Each row comes from the steps of one walk. Every step used is in the known rows, and no mark comes twice. Write the walk behind each row, first mark first.
In the rows, zero is written as 128.
Known rows:
lunul/paraf: [134  94 121 131  97 141 116 103 113 105 144 128 129 103 109 100 128 123
  76 141 113 143 126 135 145  91 102 109  92 129  94 147  59 202  95 139
  99 134 139 151 109 202  42 122 113]
lunul/turo/mebid/feso/dekege: [ 60 112  85 127 121 148  96 129  94 172 109  39  98 105 112 128 152 123
 190 173 154 125 104 111  67  96 160 132 143 152  92 126  49 209  45  96
  90 211 166 159 109 152  73 110  79]
gavu/gatevu: [165 136 148 129 102 124 140 103 138  76 160 164 131 131 133 102 129 125
  52 133 111 163 147 119 158 113 119 110 121 124 107 141  96 154 148 131
 127 105 128 144 125 167 108 116 123]
zinudoz/gipa/guvel/gazof/suna/gavu: [141 122 165  92 149 124 145 114 145 114 127 175 153 138 151 157 118 104
 139  69 148  86 132 186 131 146 129 114 130 112 181 131 177  76 197 180
 143  79 132  88 151 102 174 156 171]
feso/dekege/sideb/mebid: [ 91 128  83 145 117 122 124 147 113 167  96  62 118  96  90 108 160 146
 160 135 144 165 131 111 124 114 165 139 130 143  90 123  83 190  36  83
 100 178 130 137 146 122  74 146  91]
turo/mebid/feso/suna/gavu/gatevu: [102 125 103 156 138 107 124 139 128 155 123 118 124 141 141 114 148 105
 146 164 141  65 112  83 124 127 133 133 143 144 117 113 158 120  85  83
 105 140 125 171  98 123 158 110 137]
sideb/mebid/feso/suna: [110 124  85 145 123 125 123 146 119 179  99  73 117 127 109 125 148 118
 158 150 144 121 123 107 109 124 155 128 147 151 110 122  80 181  62  78
  82 178 147 176  92 129  95 120  96]
guvel/gazof/suna: [131 119 157 116 110 135 117 109 135 143 123 111 136 126 118 143 109 138
 118 118 131 138 139 167 109 138 113 121 129 128 146 141 121 140 161 148
 134 127 125 130 143 106 121 136 132]
zinudoz/gipa/guvel/gazof: [177 147 158  68 124 140 139 113 143  92 140 171 140 125 131 135 132 117
 102  74 151 135 154 182 133 125 150 101 111 107 163 143 100 135 206 184
 119 114 153  91 152 163 110 147 134]
suna/gavu/gatevu/gipa: [176 125 165 134 108 131 143 103 152  47 166 204 143 153 179 110 125 125
  51 123 108 102 131 105 181 119 116 116 122 117 121 134 137  98 169 127
 145  62 135 136 117 170 179 116 152]
sideb/mebid/feso/suna/gavu/gatevu: [108 128  95 156 136 103 134 137 128 155 111 118 125 141 134 116 142 112
 138 152 139  62 120  81 143 139 140 132 145 152 125 114 160 118  88  76
 105 123 116 166 103 107 171 116 134]
turo/mebid/feso: [113 122 107 140 126 140 122 125 118 145 125  75 130 114 115 113 135 110
 160 160 135 135 121 131 103  88 139 120 125 146 102 125  45 203  71 103
  79 189 182 179 104 166  66 125  99]
gatevu/gavu/guvel/gazof: [169 177 164  91 114 121 121  95 134  67 175 162 123 123 112 120 121 153
  50 128 125 108 160 136 152 136 104 114  91 122 165 146 172 123 237 155
 145  96 103  87 155 135 136 122 129]
feso/dekege/sideb/mebid/turo: [ 62 120  70 155 118 120 127 147 107 194  75  35 132  96  96 103 159 149
 172 144 151 177 133 128 122 106 166 145 136 153  78 120  60 193  11  74
  79 197 141 153 148 107  43 153  99]
gazof/suna/gavu/gatevu: [129 112 154 152 128 109 145 105 138 100 144 171 142 145 150 124 116 112
  92 129 109 109 121 124 156 133 101 122 142 128 127 132 173  94 141 125
 151  70 108 135 126 109 174 126 161]
gipa/guvel: [157 132 147 105 115 142 143 115 129  89 157 161 122 125 116 110 139 110
  95 118 120 177 144 135 133 108 130 111 110 116 123 146  83 164 137 156
 108 123 160 107 116 179  77 138 109]
gazof/suna: [130 106 145 139 114 132 133 115 126 125 133 123 134 131 126 131 120 120
 113 130 112 168 127 151 123 120 116 118 143 129 114 141  93 157 116 127
 127 124 137 149 113 136 101 129 124]
feso/dekege/sideb: [106 131 107 137 113 124 122 143 121 139 120  93 118 103  95 106 155 144
 144 129 138 176 130  96 125 119 155 143 117 123  82 124 101 167  69 106
 115 171 121 123 145 140  84 137 103]
gipa/gatevu/gavu/suna/feso: [151 152 134  82 167 154 126 138 125 107 146 167 128 136 119 131  98 128
 143 121 128 141 149 148  89 136  77 128 101  93 156 113 163  99 210 187
 146 107 126  63 152 128 129 136 143]
zinudoz/gipa/gatevu/gavu/guvel: [196 164 162  93 145 120 160 117 131  14 193 224 152 137 149 120 145 108
  47  89 114 139 145 156 162 122 131  91 115  91 149 139 140 116 240 168
 142  67 122  85 140 174 138 116 158]
dekege/gazof/suna: [127 100 133 155 127 129 126 120 129 140 127 114 124 129 123 131 124 132
 121 127 103 146 100 136 144 140 125 144 151 134 118 141 109 120  90 124
 144 138 118 155 115 147 132 100 122]
gavu/guvel/gazof/suna/feso: [130 148 143 126 133 119 118 131 128 146 125 140 130 131 138 159  90 138
 131 133 116 120 147 163 123 152  99 121 122 125 169 119 182  78 196 157
 161 106 100 114 146  58 146 131 151]
guvel/gazof/suna/gavu: [112 108 156 120 123 130 118 102 139 144 119 122 133 132 131 140 109 125
 134 120 138  79 126 154 126 146  97 133 122 129 154 134 166 100 149 146
 140  98 123 114 151  94 158 142 150]
gatevu/gavu: [158 142 145 112 118 132 129 106 126  71 167 140 120 122 110 109 139 134
  73 138 119 145 137 128 135 109 102 120 102 120 125 143 103 164 158 139
 117 117 135 110 121 186  99 122 107]
mebid/turo: [117 112 122 130 108 138 133 104 124 130 123 104 133 124 128 101 132 124
 102 143 131 176 134 145 139  99 114 120 123 135  92 142  35 184  87 123
  89 146 163 157 123 167  43 134 113]
lunul/sideb/mebid/feso/suna/gavu: [ 71 104  81 140 123 121  99 127 112 189  92  65  85 124 121 130 164 126
 188 175 166  41  90 100 114 129 140 141 145 157 124 125  95 175  36  65
  86 156 150 154  95 128 128 123 107]
suna/gavu: [124 106 135 124 119 135 131 102 135 105 140 143 117 127 136 103 134 111
 103 134 129 108 123 114 154 117 105 126 107 125 117 134 109 142 106 133
 113 101 149 126 128 171 112 130 127]
dekege/sideb/mebid/turo: [ 86 116  88 147 106 123 130 127 120 173  78  58 144 100 106  95 151 148
 143 151 149 172 148 149 139  98 142 134 132 155  84 127  26 206  21  83
  64 181 166 170 136 135  32 150 105]
gazof/suna/gavu/guvel: [120 114 153 146 131 112 146 105 133 102 150 171 136 137 149 127 117 108
 101 131 106 104 122 130 167 138 105 116 132 132 132 131 179  96 143 123
 151  70 114 128 125  98 155 127 162]
lunul/sideb/mebid/feso/suna/gazof: [ 93 107  85 147 133 112 100 134 107 196  75  47  88 116 118 157 146 149
 194 172 156  88  72 114  97 125 148 148 157 168 129 132  88 183  47  76
  97 179 143 174  87 121 127 105 116]
zinudoz/gipa: [164 119 137 112 117 138 145 110 138  85 139 153 138 124 147 117 140 110
  92 103 130 154 126 158 152 110 140 100 132 115 111 136  48 171 140 139
 111 117 159 141 127 192  82 126 128]
gazof/suna/gavu: [109  95 143 144 130 127 136 110 132 126 130 137 132 134 140 127 123 106
 128 130 120 111 115 134 141 127 101 128 133 130 125 131 139 119 106 126
 132  96 134 132 122 124 139 135 144]
gavu/gatevu/gipa: [195 138 168 128  91 137 140 107 150  49 171 191 147 148 164 112 123 136
  36 123 102 157 144 123 166 108 130 103 130 118 112 143  92 134 179 129
 141  91 136 150 111 181 142 111 132]
turo/mebid/feso/dekege: [ 89 126  87 149 139 139 120 148 106 164 120  53 121 111 106 120 142 110
 189 155 138 138 108 110  88 101 161 131 130 145  94 119  79 193  58  96
  93 207 156 166 117 146  78 131  93]
zinudoz/gipa/guvel/gazof/suna/feso: [147 141 148  96 160 130 136 148 132 140 111 156 148 134 147 176 105 113
 168  84 138 130 142 203 101 141 128 112 128 105 189 118 151  76 205 191
 145 113 130  88 145  89 144 152 156]
gipa/gatevu/gavu/suna/feso/dekege: [125 158 115  87 177 149 124 159 113 124 142 143 119 132 110 140 107 128
 172 115 131 145 135 124  75 148  99 139 103  94 149 109 195  86 201 179
 163 121  99  49 166 100 144 138 135]

Write each row's walk:
[140 140 165 117 109 120 125 103 135 119 144 146 138 131 126 142 102 138
  89 119 119 130 150 162 141 148 117 112 130 131 154 142 162 114 195 143
 155 102 105 125 148  84 141 127 147]  gavu/guvel/gazof/suna
[131 126 117  99 143 158 121 125 133 153 111 131 122 126 128 129  90 135
 157 136 131 148 141 139 108 134  87 126 117 120 130 111 114 127 147 154
 133 131 141 116 142 121  94 136 130]  gavu/suna/feso
[126 127 108 138 122 130 121 140 124 151 123 104 115 136 113 121 142 116
 141 143 140 131 122  91 111 129 140 130 138 134 104 124  97 161  95 101
  99 171 135 164  92 150 108 113 110]  mebid/feso/suna
[116 103 114 159 153 128 120 147 121 167 108 107 114 130 133 146 111 134
 164 141  99 135  97 136 126 144 106 153 146 128 134 120 130  80  91 136
 150 142 112 144 114 122 138 106 126]  dekege/gazof/suna/feso
[169 126 184 133 131 121 159 119 149  58 167 227 163 163 177 138 116 109
  83 101  98 118 135 136 157 129 126 111 142 114 145 138 192  60 192 147
 167  48 125 114 109 119 208 134 169]  gazof/suna/gavu/gatevu/gipa/guvel
[148 126 146 132 117 118 142  98 141  78 157 177 124 135 146  97 130 115
  67 133 118 104 132 104 173 121 105 121 114 124 115 133 140 117 141 131
 132  76 125 129 132 157 145 121 143]  suna/gavu/gatevu
[174 133 148  92 131 137 157 121 136  73 152 182 141 127 142 122 144  99
  97  87 132 165 139 164 145 110 151  95 123 108 130 141  72 155 159 163
 111 111 164 109 124 192  89 138 128]  zinudoz/gipa/guvel
[104 124  84 123 165 150 110 152 123 188 104  95 103 122 115 138 101 147
 194 128 121 129 102 105 112 161 120 164 126 125 127 107 163  80 110 144
 165 160  96 108 158 109 138 113 118]  gavu/suna/feso/dekege/gazof
[152 165 174 110 124 114 125 102 132  87 165 154 138 129 114 146 108 147
  71 122 116 113 153 156 135 148 100 117 117 126 173 145 205 101 237 150
 163  90  88  95 146  86 163 125 145]  gatevu/gavu/guvel/gazof/suna
[ 54  94  91 129 122 134  91 129 110 190  97  69  92 126 136 130 164 116
 183 181 169  53  98  97  86 120 131 141 149 153 117 119  91 163  35  84
  81 173 158 159  87 145 123 103 109]  lunul/turo/mebid/feso/suna/gavu
[100 140  91 151 132 125 121 155 114 154 109  69 125 104  83 109 145 136
 188 135 145 161 123  77 109 112 169 147 126 135  79 114 106 169  56  97
 108 206 134 146 133 126  98 134 102]  mebid/feso/dekege/sideb
[133 107 128 137 127 113 124 133 130 146 112 120 106 131 132 139 136 139
 119 134 126 140 102 107 127 138 118 141 133 135 125 135 132 131 108 125
 125 132 114 143 104 140 129 102 138]  feso/suna/gazof
[186 148 178  80 100 155 127 114 148  78 159 175 140 139 139 133 120 139
  83  92 130 145 160 157 132 119 140 111 104 109 157 148 108 126 209 176
 131 112 158  97 133 163 132 142 121]  gatevu/gipa/guvel/gazof
[202 151 177 111 103 135 153 118 148  34 182 221 151 152 157 116 128 121
  40 104 100 170 156 128 158 106 140 100 125 109 128 147 113 120 199 152
 140  82 142 120 107 178 146 123 131]  gavu/gatevu/gipa/guvel
[ 79 110  75 181 158 119 125 157 105 201  91  37 130 118 100 147 128 126
 214 136 116 118  82 112 109 143 177 158 168 161 110 121 131 131  35  79
 134 199 113 178 115  91 147 110 101]  sideb/mebid/feso/dekege/gazof/suna
[ 80 134  63 153 139 121 117 176 106 194  77  58 109  94 101 125 147 148
 202 151 140 155 129 112 106 121 150 148 121 135 104 100 105 152  36  95
 109 184 123 124 145  98  83 148  97]  suna/feso/dekege/sideb/mebid
[189 152 198 105 107 130 138 118 151  74 160 201 163 156 155 154 102 139
  70  90 112 144 161 168 129 137 137 105 139 115 169 147 171  79 246 169
 170  81 114 109 127 105 192 133 154]  gavu/gatevu/gipa/guvel/gazof/suna
[105 145 128 112 157 130 117 165 113 175 110 111 119 126 113 172 106 124
 193 109 132 142 136 152  73 153 128 137 121 112 173 117 197  74 170 174
 160 137  99  75 152  52 144 155 126]  gipa/guvel/gazof/suna/feso/dekege
[ 97 130  79 149 135 134 127 143 105 162 105  55 123 110  99 121 136 117
 181 141 136 136 115 107 107 111 168 129 136 151  98 121  84 192  60  90
  97 187 150 162 122 128  87 134  89]  sideb/mebid/feso/dekege
[ 50 128  48 164 142 118 119 175 101 220  55  28 123  97 107 120 145 147
 214 159 148 165 128 128 106 110 145 154 130 147  94 101  80 155   9  86
  88 200 135 143 148  82  50 156 100]  suna/feso/dekege/sideb/mebid/turo
[207 164 188  84  99 138 136 111 153  53 172 210 147 149 149 130 116 142
  46  93 120 142 169 146 147 124 138 105 111 109 160 149 142 103 243 173
 150  87 131 101 136 152 165 131 137]  gavu/gatevu/gipa/guvel/gazof
[158 113 175 153 119 121 148 111 151  69 157 197 160 160 182 134 111 122
  77 117  99 103 123 131 162 127 114 116 152 122 129 132 169  76 172 123
 165  56 118 142 112 121 206 121 169]  gazof/suna/gavu/gatevu/gipa
[104 104 115 160 138 125 124 140 119 161 124  92 117 125 115 138 132 132
 151 121 105 146  85 110 128 152 148 155 155 133 111 135 139 107  79 116
 159 155  92 141 127 121 144 104 115]  feso/dekege/gazof/suna
[163 124 154 137 108 120 133 126 154  81 155 199 130 164 178 120 143 128
  59 125 120  87 127  87 170 141 124 123 138 117 125 129 167  78 159 107
 147  67 105 137 100 149 201 106 155]  feso/suna/gavu/gatevu/gipa
[161 127 185 129 111 127 130 105 158  85 146 186 158 158 174 146  98 139
  80 106 119  75 137 143 153 145 109 122 138 123 162 134 198  58 213 141
 172  60 108 126 139  94 228 127 174]  guvel/gazof/suna/gavu/gatevu/gipa
[187 153 188  93 112 133 140 105 158  52 168 221 146 153 164 127 116 128
  61  93 126  86 154 128 160 132 124 115 104 111 171 141 190  64 235 173
 155  58 128  88 143 140 204 136 155]  suna/gavu/gatevu/gipa/guvel/gazof
[143 139 174 111 134 111 142 109 142 104 146 188 145 144 135 140 108 117
 100 101 128  94 150 147 137 152 112 121 124 120 176 138 222  59 207 169
 160  67 101  89 150  80 196 146 166]  gipa/guvel/gazof/suna/gavu/gatevu
[115 121 104 137 105 126 125 127 126 147 100  85 128  99  97 100 152 147
 131 140 138 164 144 133 138 105 144 129 124 144  97 128  54 201  47  91
  84 164 155 152 133 151  61 143  99]  dekege/sideb/mebid
[103 153 125 133 146 116 116 152 117 164 121 117 119 128 130 167  97 136
 161 127 120 123 134 139 109 162 121 132 127 123 164 113 217  65 183 147
 179 120  73  98 159  34 159 133 145]  gavu/guvel/gazof/suna/feso/dekege
[136 122 136 138 117 108 134 121 142 113 144 170 110 148 146 110 148 117
  74 137 129  92 125  81 162 147 113 130 131 122 122 128 170  94 131 110
 133  80  95 129 117 136 167 111 146]  feso/suna/gavu/gatevu
[167 143 154 100 129 139 137 121 123  58 178 167 127 131 112 108 144 115
  77 118 120 155 142 134 121 112 106 117 101  98 133 144 109 149 182 165
 121 107 137  90 130 186 110 124 121]  gipa/gatevu/gavu
[ 75 118  73 161 136 107 118 157 124 197  76  71 120 117 105 112 161 130
 197 153 163  76 119  80 125 133 154 153 139 152 105 105 135 145  16  62
  80 176 136 162 109 102 137 136 119]  dekege/sideb/mebid/feso/suna/gavu
[108 122  86 150 151 131 113 159 113 164 117  94  91 117 121 129 132 136
 169 139 111 135  92  90 126 144 130 163 120 122 118 115 129  92  77 132
 149 165 104 119 133 144 124 104 101]  suna/feso/dekege/gazof
[125 118 109 150 146 112 124 144 125 161 105  97 114 131 125 144 126 130
 163 141 134 127  92  88 110 133 133 146 140 145 120 125 137 133  95 112
 116 167 129 166  91 125 142 100 137]  mebid/feso/suna/gazof
[115 148  91 113 182 141 110 152 117 154 125 108 103 122 106 140 107 157
 178 132 120 113 102  98 110 164 103 169 114 120 148 109 204  66 153 147
 176 148  80  79 157 111 161 108 116]  gatevu/gavu/suna/feso/dekege/gazof
[151 122 185 103 126 142 131 118 150  98 144 181 149 151 157 154 107 121
 123  89 129  89 140 162 128 140 121 122 122 115 177 136 185  66 200 168
 156  77 137  89 134 105 196 149 160]  gatevu/gipa/guvel/gazof/suna/gavu
[ 62 120  71 173 151 113 120 182 102 214  65  48 127 105 105 148 133 142
 226 147 131 160 122 136  87 134 146 151 149 141 115  98 137 125  36  91
 126 176 107 133 137  50 109 153 113]  gazof/suna/feso/dekege/sideb/mebid
[ 73 133  65 126 153 137 114 166 115 217  65  62 120  98  97 131 117 158
 229 140 151 150 136 124  94 141 137 152 127 138 114  90 137 138  66 106
 125 179 118 110 167  63  97 157 113]  gavu/suna/feso/dekege/sideb/mebid
